Each row was made from one path, in order. Every step used is in the known rows, and no mark comes twice. Write each row's path.
Known rows:
w -> g -> v -> j -> r: [ 21  35  22 -38 -34  29  24 -21  21   6  11 -17  39 -22   4   7 -14  35
 -41  43  16]
f -> w -> g -> v -> j -> r: [  2  39  29  -1 -16  53  17 -16  28  19  -4 -34  40 -18 -10  15 -17  62
 -51  26  25]
f -> v: [ -8  35  10 -61  24   4   4   2  13   9  23  -3   3 -17 -16  31  -1  -2
   3  -5  18]
r -> j -> w: [-11  20  19 -18 -23  84  -7  37   2  40  14 -28  17   6  11  10 -20  -6
  13 -23  -3]
w -> j: [-10  -1  43   3 -21  11   6  -6 -18  18 -32 -22  -4 -15  15  -3  -9   0
 -13   2  -1]
f -> r -> g -> v -> j: [  2  42  13 -50 -28  16  20  33  12  45 -16 -35  25 -23  -2  -3  11  11
 -54  18   2]
r -> g -> v: [ -1  38   7 -29   1 -13  13  10  13  19 -19   7   2 -10  -4  16 -33  16
 -35 -15  20]
v -> g: [-13   4 -12  20 -16  12  13   9 -14 -15 -19   7  14   3  -6  37 -11   2
   2  18  12]
w -> g -> v -> j: [  9  34  29 -26 -17   2  27  -9   3   7 -18  -5  28 -25  -5 -14 -40  25
 -33  33  17]
v -> j -> r: [ 16  -2   9 -34 -38  55   7 -20   1   9   6 -42  47  15  37  -3  33  13
  -8  37 -10]
w -> j -> r -> g -> v: [  4  34  43 -31 -42  36  14 -14  13  29 -17 -32  10 -22  20  30  -3  22
 -52   6  13]
f -> w -> g -> v: [-13  40  22  23  12  13  10   1  28  13 -10  -3   5 -29 -37  15 -44  50
 -45  -2  33]
f -> w -> g: [-25  22  17  38   5  16  12   5   0   4 -21 -14   0  -7 -25  14 -33  31
 -18 -11  29]
w -> j -> v: [  8  35  54 -13 -15   8   3   0 -16  36 -10 -23  -7 -25   9  -7 -20   2
 -36   7  10]
g -> v -> j: [ 19  16  24 -37  -6  11   8 -14  15  18  -7  -8  37 -18  12 -20 -11  30
 -34  35  -2]
f -> r -> j: [ -2  24  11 -46 -30  53  -1  47  -1  43  17 -35   6 -26  -4   0  22 -13
 -38   8 -18]
w -> g -> v -> j -> r -> f: [ 26  39  26 -36 -37  57  27   3  33  18 -10 -23  31 -13  18   8   8  13
 -59  55  12]
w -> j -> v -> g: [ -2  38  47   1 -28  17  14   9 -28  25 -30 -15   4 -21   2  24 -27   5
 -32  20  18]
g -> v -> j -> r -> f: [ 39  23  21 -47 -30  71   6  -3  45  30   5 -31  39  -7  33   5  40  18
 -58  59  -7]
w -> g -> v: [  6  37  17  -7  -4 -16  17  -2  21  -1   4  16   2 -33 -24   5 -38  24
 -38  12  22]
f -> r -> g -> v: [ -1  45   4 -33 -16   0  11  35  28  36   6 -17  -2 -31 -18  18  12  10
 -57  -1   7]
j -> r: [ 17   3  -7 -11 -22  39  -2 -14  24   0  37 -17  15   2  10  24  35   9
 -12  15  -3]

Write each row's path:
[-13  37  56  21   3  33  -2   3  -4  47 -24 -38  -2 -20  -3   3 -24  30
 -44  -8  19]
f -> w -> j -> v
[-13  14  27   3 -35  51  22   9 -10  16 -17 -35  36  17  11 -10 -27   4
  28   4  14]
v -> j -> w -> g
[  -5   45   15 -100  -17   47   26    0    5   24    1  -46   44    5
   22   38   13    1   -7   10   22]
f -> v -> j -> r -> g
[ -4  58  31 -33 -40  77   5  57  34  57  37 -35  15 -42 -26  16 -10   9
 -39   3   4]
f -> r -> j -> w -> g -> v
[  9  37  -3 -48 -24  84  11  19  38  12  17 -23  17   5   8  80  51 -10
 -26  42  15]
j -> r -> f -> v -> g
[-13  32  32 -62   0  54  10   9  12  32  17 -36  40   1   5  18  -3   2
  35   2  17]
f -> v -> j -> w
[ -3  39  23  15 -13  28   9  11  41  16  27   1   9 -18 -27  19 -37  21
   1  -9  28]
j -> w -> g -> v
[-19  37  -1 -46   8  13  16  10  -1  -3   5   3  17 -14 -19  62 -13   2
   6  14  28]
f -> v -> g
[ -6  -3  21  -1 -27  58   6   7  -4  24  -9 -37  37  24  25 -12   1   3
  33   5  -2]
v -> j -> w
[ 18  38   0 -38 -24  30   9  -7  34  12  20 -11  18  -8   6  38   9  24
 -43   4  16]
j -> r -> g -> v
[  4  15   4 -43 -44  49  23  -6 -11  18 -25 -48  43  23  40   9  17   7
 -13  17   3]
v -> j -> r -> g
[-26  26  38  17 -27  61   8  -5   0  33 -42 -56   9  -1  17  37  -4  32
 -37 -17  20]
f -> w -> j -> r -> g
[-19  36  24 -11 -32  77   9  39  -4  32   1 -23  12   2   1  15 -44  -5
   9 -23  15]
r -> j -> w -> g
[ -3  35  29 -54  -7  88  11  36  25  47 -13 -43  20  17  26  21  24 -24
   7  14   8]
r -> f -> v -> j -> w
[ 15  48  23 -57  -9  41  -2  30 -15  47  14 -17   6 -12   8  -2 -20  -4
 -38  -3   2]
r -> j -> v
[ 14  43  17   5 -19  82   7  12  63  26   8 -29   9  -9  -2  43  29  28
 -72  27  19]
j -> r -> f -> w -> g -> v
[ -8  12  10  28   9  61  -2  32  25  29 -40 -26 -13  16  11  14  24   1
 -35   5   6]
r -> f -> w
[  9  41   1  -5  -9   8   7  19  -9  11   8   5   8  -5 -18  32 -16   8
 -22  20  22]
j -> v -> g
[-14  36  32   9  -1  23  18  -8  11  22 -29 -25  29 -22 -14  -3 -41  52
 -43  16  28]
f -> w -> g -> v -> j
[-13  31  -5 -21 -24   8  14  41   2  31 -13 -26  -7 -11 -10  15  18 -10
 -27 -11   4]
f -> r -> g
[-14  10  43  27 -21  67  -4 -16  11  26 -15 -53  11 -11  11  25  11  37
 -36   2   9]
f -> w -> j -> r
